Each row comes from the steps of one path. Every step used is in the known rows, and no mark comes twice. Write the path behind each row, first mark first.
In the rows, 128 means zero.
Known rows:
sasakap, vukev, zute, solev, babo: [141  87 152 111 152 126 139 155 152 112 114  40  96 135 181  92 196 179
 125 154  99  79 145 125 151 194 144 178  87  96 112 120 132  81  95 106
 124  91 151 119 152 184 123 129 142 145 136 157 162 126 137 128 145 139
 110 147 123 182 131 126  84]
risos, rofo, zute, vukev: [109 134 169  91 213 119  78  98 140 103 152  59 100 147 146  56 158 142
 124 110 141  82 120 144 176 153 153 130 148 122  85 132 127  90 111  92
 114  97 142 152 154 170 139 145 164 141 140 193 178 157 135 104 148 128
 155 162 155 144 137 145  46]
vukev, zute, solev, babo: [173 127 150 115 159  92 176 145 128 111 109  29 119 150 154  78 160 156
 114 117  91  70 135 135 156 165 135 170  91 109 119 130 144  81 119  92
 118 100 159 109 133 172 145 134 153 140 138 143 151 156 142 128 135 147
  88 159 140 151 141 121 113]
zute, solev, sozora: [124 145 144 108 211 113 114 134 133 142 141  72  87 160 164 123 140 161
 103  88 138  88 145 173 194 174 166 157 110  97 117 117 109  76 108  87
  78 109 178 129 146 159 173 151 157 203 171 162 162 137 132 130 156 172
 109 153 139 147 161 127 107]
sasakap, vukev, zute, solev, babo, gusag: [136  81 160 118 152 125 142 154 150 109 109  42  94 131 182  91 197 188
 125 137 100  73 144 120 146 200 151 181  90  92 119 118 127  83 100  93
 122  89 152 114 156 180 126 134 143 134 151 157 155 129 138 136 149 146
 113 141 120 184 121 132  93]
sasakap, vukev, zute: [137  74 173 111 141 120 132 149 149 106 125  67  85 131 175  69 192 178
 124 159  94  94 136 118 137 197 143 177 100  88 107  95 142  76  86 127
 131  81 141 125 153 180 116 129 142 135 136 164 156 112 129 124 146 120
 127 163 127 193 136 132  88]
rofo, zute, vukev, sasakap: [138 121 172  82 167  93 144 145 141 110  94  78 114 140 157  51 162 176
 143 110 121  51 163 125 152 170 138 171 119 100  60 125 129 102  83 104
 139  95 153 122 171 182 148 126 150 143 136 168 183 148 135 134 150 129
 130 172 138 143 139 135 124]
bibez, didus: [121 121 147 111 153 136 137 118 135 134 135 112 124 141 131  84 153 160
 155 121 111 125 126 151  98 167 169 159 146  99 165  73 111  80 115  97
 128 102 153 131 118 134 171 135 149 153 154 143 171 141  87 155 127 163
 119 148 137 173 187 118 122]
babo, solev, zute: [153  88 142 131 149 116 112  95 110 164 120  83 105 136 146  45 113 176
  97  87 119 118 141 130 143 184 142 156 128 130 103 112 109  78 131 113
 113 103 166 141 167 170 137 165 145 132 167 201 179 129 124 140 161 144
 125 141 155 173 178 150 115]
sasakap, vukev: [111  77 161 122 164 144 101 133 152 126 139  94  87 131 166  93 182 182
 128 140 119 106 143 125 137 197 161 170 111  89 102  93 119  68  87 126
 125  88 147 137 166 174 116 137 143 156 156 184 167 102 115 124 143 141
 145 153 121 205 154 126  82]
solev, babo, gusag, basi: [114 118 139 144 159 105 136 101 148 117 123  72 137 138 120  96 141 174
 120  79  93  77  97 126  96 165 191 165 119 113 121 119 109  75 147  62
 115 113 176 100 159 147 152 170 141 117 195 166 162 132 113 131 121 185
 112 126 117 172 151 116 105]
bibez, didus, rofo, zute: [119 141 170  98 116 146 150 119 146 140 111  95 140 151 122  69 168 138
 164 127 112 117 125 154 111 145 148 139 160 105 107  78 123  93 124  85
 154  89 146 115 119 151 167 109 154 166 127 136 189 149  87 146 146 156
 107 153 156 162 171 132 117]
bibez, didus, rofo: [111 136 161 118 125 153 148 114 148 150 134  97 139 154 115  82 166 145
 159 130 109 129 118 156 101 153 149 142 152 102 127  70 119  83 127  88
 151  90 150 120 118 137 169 115 144 165 138 134 173 144  86 145 130 160
 112 148 147 177 180 122 120]
sozora, gusag, babo, solev, didus: [139 123 154 125 123 124 104 103 120 143 138  87 100 110  90  96  94 161
 101  83 109 127 124 156 120 162 125 175 161 100 117 132 138  79 107 107
  67 162 185 119 146 191 165 117 172 161 181 192 231  92 117 140 137 146
 118 164  95 145 138 101 125]
vukev, zute: [166 109 183 113 140  86 160 137 126 105 129  67  97 147 145  46 155 148
 119 122  78  88 117 127 135 171 131 161 112  98 110  95 161  75 104 120
 132  89 141 117 133 168 132 128 154 125 139 153 143 140 126 128 133 117
 107 181 143 166 150 125 115]
babo, solev, didus: [139 123 140 106 163 112 113  97 133 135 124  89 104 134 134  54 127 184
  94  86  99 133 141 164 139 184 159 150 124 109  92 140 110  59 129 109
 102  96 173 120 158 159 161 146 144 140 168 168 180 109 103 154 156 144
 120 118 119 153 190 121 145]
sozora, gusag, babo, solev, didus, bibez: [140 128 161 125 122 121 116 107 122 145 141  92 101 114  80  95 103 162
 104  82 118 121 121 153 124 154 122 177 159 107 108 135 143  85 109 106
  71 173 181 115 147 183 158 109 175 161 188 185 237  86 114 143 136 151
 112 157 100 146 142 106 125]
gusag, babo: [130 113 166 154 141 131 102 117 128 136 141 105 117 123  99 102  98 109
 128 112 103 113 123 147 122 140 162 154 152  91 105 115 150 101 108 120
  99 127 162 126 159 151 134 129 161 152 163 187 183 116 112 120 141 160
 176 179 108 178 143 108  84]
vukev, zute, solev: [172 117 163 117 164  96 167 151 128 113 117  49  98 145 159  65 156 157
 121 111  95  75 140 138 167 174 136 162  98  97 120 114 148  87 110  98
 113  97 149 118 126 169 149 125 147 145 127 141 144 155 138 129 139 139
 104 167 139 154 142 125 114]
didus, rofo, risos: [118 117 213 131 124 115 143  88 145 160 113  86 131 161 113  82 163 153
 121 121 109  96 124 154 128 165 124 129 132 118  49 107 118  76 137  92
 155  77 148 122 155 194 143 105 153 189 124 150 152 123 101  99 122 155
 133 162 155 178 168 147 116]
didus, solev, sozora, gusag, babo: [113 104 168 124 131 148  95 110 135 161 169  94 117 158 105 143 141 122
  95 102 121 114 104 188 165 155 132 159 156  83  95 106 151  78 104  98
  79 123 179  93 176 172 170 109 144 183 193 205 187 104 117 159 149 140
 118 192 128 164 138 104 110]
rofo, zute: [145 125 177  89 154 102 119 121 130 111 102 104 103 140 146  57 144 151
 129  96 119  83 146 135 149 152 154 144 138  99  66 108 140  80 107 120
 130  96 139 123 153 185 133 129 174 157 136 177 192 138 114 120 155 144
 122 165 154 155 159 131 104]
vukev, sasakap: [144 106 187 148 163  98 158 141 138 133 132  98 113 155 138  62 157 184
 131 126  91  73 128 132 123 187 148 166  98 127  92 107 113  89  94  98
 134  84 167 108 160 159 120 130 150 138 156 146 158 141 115 151 124 115
 135 167 147 160 148  93 125]
babo, gusag, basi: [106  95 168 160 163 122 121 114 153 123 130 106 103 122 134  66 138 179
 143  52  93  85 100 121 113 182 201 149 135  86 133  85 113  80 124  59
 108 108 161 114 140 138 176 162 120 126 187 163 144 132 106 131 139 180
 155 134 102 172 148 126 112]
zute, vukev, sasakap: [124 107 159 112 193 102 152 144 145 128 139  75 112 142 145  74 164 196
 140 121 121  64 153 127 140 190 140 191  97 101  99 117 114  97  77  96
 132  96 166 129 174 156 156 140 120 137 163 163 147 140 137 138 115 132
 148 176 113 160 141 116 134]
rofo, zute, solev, babo: [148 143 141  94 174 102 134 129 137 120  83  65 121 144 156  87 151 156
 129  88 134  66 161 148 167 148 155 149 118 109  77 141 123  88 121  95
 118 107 156 120 151 189 144 131 171 171 136 170 198 154 127 126 155 169
 101 143 153 139 151 131 103]
zute, solev, sozora, gusag, basi: [126 150 132 109 194 117 111 139 138 140 146  66  89 147 154 120 138 171
 104  76 130  89 132 172 189 179 159 163 115  94 125 120 110  73 101  73
  57 137 191 127 127 171 198 147 150 208 170 168 189 133 133 125 150 171
  98 160 122 132 146 125 106]
sasakap, vukev, zute, solev: [140  80 159 114 158 130 136 160 151 114 119  56  86 131 185  81 194 178
 129 150 105  84 153 125 158 198 141 174  93  87 115 107 134  80  85 112
 122  88 146 126 147 182 125 127 139 150 132 160 154 126 134 126 151 135
 125 156 122 186 131 134  86]
didus, rofo: [117 129 186 137 134 134 132  99 149 156 142  93 118 163 106  84 160 134
 130 113 119 113 115 146 138 155 129 135 133 106  56  89 141  74 126 104
 151  81 145 119 157 161 132 116 148 170 136 164 161 129 106 108 134 148
 124 168 147 182 163 122 108]
solev, didus, rofo, zute, vukev: [ 99 154 171  76 137 111 132 117 141 124 111  69 119 135 136  58 166 165
 125  95  96  88 118 166 151 153 149 128 129  99  33 124 143  73 106  97
 141  81 152  91 151 163 159 101 158 157 139 163 197 123 106 120 155 132
 105 126 121 136 150 113 153]

Write each row's path:
[165 137 173 106 146  91 152 158 118 116 121  36  89 144 148  87 137 139
 103 111  91  79 126 151 170 163 127 172 117  97 123 123 155  90  98  92
  81 122 172 112 130 178 170 126 168 161 151 148 171 140 149 133 153 133
  91 181 130 136 122 123 109] | vukev, zute, solev, sozora, gusag, babo
[145 108 154 138 116 126 102 104 109 155 137  88 101 111  94  91  86 155
 101  84 116 119 125 138 121 164 114 179 159 109 123 117 138  87 110 105
  71 168 182 129 148 198 156 123 170 157 182 205 229 103 128 133 135 148
 120 175 113 156 134 115 108] | sozora, gusag, babo, solev, zute
[118  91 141 117 167 107 119 126 102 151 126  68 113 118 163  63 134 179
 123  85 131  69 122 108 145 178 140 164 115 120 108  82 125  97  95 108
 137 109 150 142 165 163 133 155 140 135 170 221 177 146 144 109 141 145
 127 158 144 172 144 147 113] | solev, zute, vukev
[140 131 150 107 160 106 133 101 135 144 125  93 111 148 123  56 144 190
 102  88 110 127 136 167 142 172 152 153 129 124  80 142 117  67 128 109
 109 107 167 115 162 150 148 135 152 141 172 160 191 104  97 159 158 152
 108 107 125 151 197 130 147] | babo, solev, didus, bibez
[124  65 151 154 129 155 116 108 122 178 145  95 134 146 132  95 154 136
 119  93 122  95 104 151 161 163 135 134 128 104  91  82 142  84 117 106
 137  96 146 104 167 163 122 116 123 149 167 225 171 135 115 143 152 146
 130 161 161 187 151 119 110] | didus, solev, zute
[166 121 161 121 162  92 179 143 129 111 103  34 109 148 154  79 156 163
 118  98  92  64 132 131 152 173 142 171  94 107 126 129 139  86 124  78
 112 101 158 104 133 166 148 138 150 126 150 139 141 158 143 138 133 151
  88 148 134 153 133 123 119] | vukev, zute, solev, babo, gusag
[125  92 134 143 142 149 129  94 148 157 149  82 153 166 109 133 166 135
 114 109 121 101 114 168 140 155 142 153 124  96  94 119 137  69 136  96
 127  98 161  93 182 158 133 119 127 148 175 198 164 123 108 156 126 156
 117 160 141 185 159  98 110] | didus, solev, babo
[113  89 131 117 130 161 136 123 131 164 135  90 151 138 138  94 170 151
 157 114 120 109 119 159 123 160 152 152 145  96 151  72 118  99 111  84
 141 101 151 117 137 136 174 118 116 146 160 178 175 151 102 169 142 162
 120 149 145 175 166 126 126] | bibez, didus, solev, zute, vukev
[119 116 156 132 167 104 135  94 132 127 120  77 125 147 120 109 141 176
 111  77 110  81 111 124  98 166 175 172 121 119 123 116 113  72 149  76
 115 100 167 101 173 156 133 167 160 120 207 174 158 130 117 143 118 181
 102 128 134 179 152 112 122] | solev, babo, gusag
[146  94 149 152 130 121 116 118 117 154 115  68 128 115 114  71  87 137
 119 108  98 100 143 133 130 159 140 166 140 118  96 141 127 123 110 104
 101 134 183 130 182 156 141 144 147 128 167 193 191 126 133 141 157 149
 174 167 112 164 130 133 100] | gusag, babo, solev, zute, vukev, sasakap
[136  87 155 105 154 125 135 161 149 108 113  48  89 126 189  77 199 184
 124 147  92  84 143 134 157 199 147 170  89  89 106 115 134  78  82 108
 120  82 148 116 146 178 133 121 143 145 134 157 167 120 132 129 154 132
 115 138 117 175 128 126 100] | sasakap, vukev, zute, solev, didus
[163 130 158 104 162  90 170 155 124 106 108  42 100 139 163  58 160 160
 116 105  79  74 128 151 169 176 142 154  94 100 116 123 146  79 105  95
 115  90 155 102 119 166 156 115 152 140 132 138 154 146 131 131 147 134
  93 144 128 138 143 115 136] | vukev, zute, solev, didus
[144 130 161  94 162 105  99  95 124 147 145  88  80 158 128  84 115 178
  71  90 121 136 140 162 154 188 134 181 143 110 107 129 112  60 121 103
  64 123 194 135 165 186 176 163 157 169 194 178 188 104 122 157 155 137
  98 165 134 150 176 140 122] | babo, solev, sozora, gusag
[160 135 165 105 158  86 182 158 127 113 111  45 106 145 152  60 168 169
 123 105  91  71 124 153 172 164 136 158  96 107 102 127 152  85 104  96
 120 100 149  99 123 153 146 110 159 140 137 133 163 143 133 134 149 137
  84 140 133 139 146 114 139] | vukev, zute, solev, didus, bibez
[118 144 151 116 176 119 143 121 140 144 104  62 119 141 150  99 162 176
 120  82 118  81 142 182 178 175 155 128 102 108  82 139 106  74 123  71
 114  92 166 106 131 169 170 107 147 195 137 147 175 137 112 116 150 173
 112 112 125 142 160 118 142] | zute, solev, didus, rofo, risos
[147 114 160 134 125 128 103 103 122 148 145  93  98 116  86 100  90 154
 106  89 118 131 131 144 122 163 122 181 160  98 123 127 139  81 109 109
  65 167 182 131 149 196 162 124 169 164 179 197 221  99 120 136 135 152
 125 181 102 156 140 110 105] | sozora, gusag, babo, solev
[111 150 171  99 161  99 143 123 132 132 134 101 115 139 127  71 166 186
 126  89 108  98  94 168 137 151 168 140 128 125  71 111 137  66 104 112
 130 104 150  93 147 132 129 110 174 147 177 158 199 105  96 138 143 153
  94 103 124 151 178  97 153] | solev, didus, bibez
[141 138 111 128 201 119 137 119 138 138 121  58 126 153 145 127 148 166
 117  88 136  78 150 155 164 166 161 162  95 113 123 139 105  77 133  82
 101 115 173 125 147 162 147 151 150 172 161 167 167 149 127 125 133 189
 102 131 135 160 162 113 107] | zute, solev, babo
[108 150 179  82 133 107 147 129 143 125 103  68 123 136 140  52 171 175
 128 103  88  78 116 166 147 161 148 132 120 109  27 127 132  80 105  91
 148  78 159  86 155 160 154  96 157 149 138 153 199 129 111 131 155 123
 105 126 125 130 141 105 161] | solev, didus, rofo, zute, vukev, sasakap
[120  82 151 151 143 150 131  90 145 159 142  86 147 164 110 132 165 145
 115  88 118  94 110 160 135 162 152 155 128  98 104 116 132  76 143  75
 123  93 161  80 184 156 139 124 122 134 195 195 150 125 109 167 129 166
 117 149 135 184 148 102 121] | didus, solev, babo, gusag
[165 135 170  95 161  87 158 153 122 114 124  42  86 151 159  78 151 159
  99 106  96  78 125 148 174 171 123 175 107 100 123 117 148  77  96  93
  89 113 167 110 123 183 168 133 161 163 149 147 164 143 149 135 147 129
  75 179 140 134 133 126 117] | vukev, zute, solev, sozora, gusag
[146  97 149 158 123 130  98 103 112 153 120  83 121 115 109  76  78 123
 110 100 101 117 133 138 129 151 150 156 155 114 102 129 135 110 123 114
  95 137 170 133 173 158 138 142 158 135 167 202 198 121 123 132 164 158
 168 162 123 174 145 134  88] | gusag, babo, solev, zute
[114 148 180  94 148 101  87 118 117 133 161  89  80 143 117 122 107 147
  80  96 113 111 101 166 141 158 147 178 160  98 114 106 142  72  92 105
  56 143 189 118 157 181 172 145 190 188 205 191 209  96 131 133 144 138
  99 193 123 145 135 114 101] | solev, sozora, gusag, babo
[119  87 137 128 129 158 151 134 133 163 130  86 156 142 139  87 173 159
 160 124 110  98 119 154 120 166 146 158 135 106 148  79 112 105 108  74
 143 100 157 104 138 134 168 115 116 139 159 166 177 155 104 178 137 147
 122 151 148 169 156 118 131] | bibez, didus, solev, zute, vukev, sasakap
[117  89 139 130 123 164 135 121 129 163 134 101 150 144 134  92 164 143
 152 115 113 120 108 159 117 157 154 143 148 103 153  68 120  94 120  85
 139 100 149 112 130 137 163 115 131 148 158 176 179 151  92 168 145 158
 117 146 154 179 170 121 121] | bibez, didus, solev, zute
[130 147 172 114 132 126 147 114 151 150  97  61 134 163 121  84 167 134
 133 104 126  80 139 151 165 138 129 133 129 116  35 123 136  88 135  82
 148  89 147 108 157 181 136 107 163 184 119 158 191 150 115 112 151 159
 102 153 155 154 145 134 103] | didus, rofo, zute, solev, babo
[123 151 138 114 195 115 146 138 136 143 124  77 113 143 144 101 163 183
 126  73 136  85 135 176 185 164 165 142 104 113  97 131 118  78 108  89
 108 116 162 108 131 141 154 112 154 180 159 150 186 132 110 135 151 180
 103 103 123 140 170 106 139] | zute, solev, didus, bibez
[116 153 168  91 211 118  70 103 130 110 152  55  87 154 150  75 148 140
 102  93 145  85 110 164 196 156 154 122 152 128  96 135 117  86 113  78
  80 114 158 141 139 184 150 139 184 172 150 189 201 155 134 113 161 130
 124 161 165 127 129 135  43] | risos, rofo, zute, solev, sozora, gusag
[121 143 158  99 127 149 155 125 148 145 105  85 144 151 128  78 171 141
 166 121 119 110 135 161 127 147 149 140 150 103 110  90 118  96 126  78
 147  97 146 116 116 147 179 106 148 176 123 127 188 159  89 146 149 167
 103 145 153 157 169 135 116] | bibez, didus, rofo, zute, solev
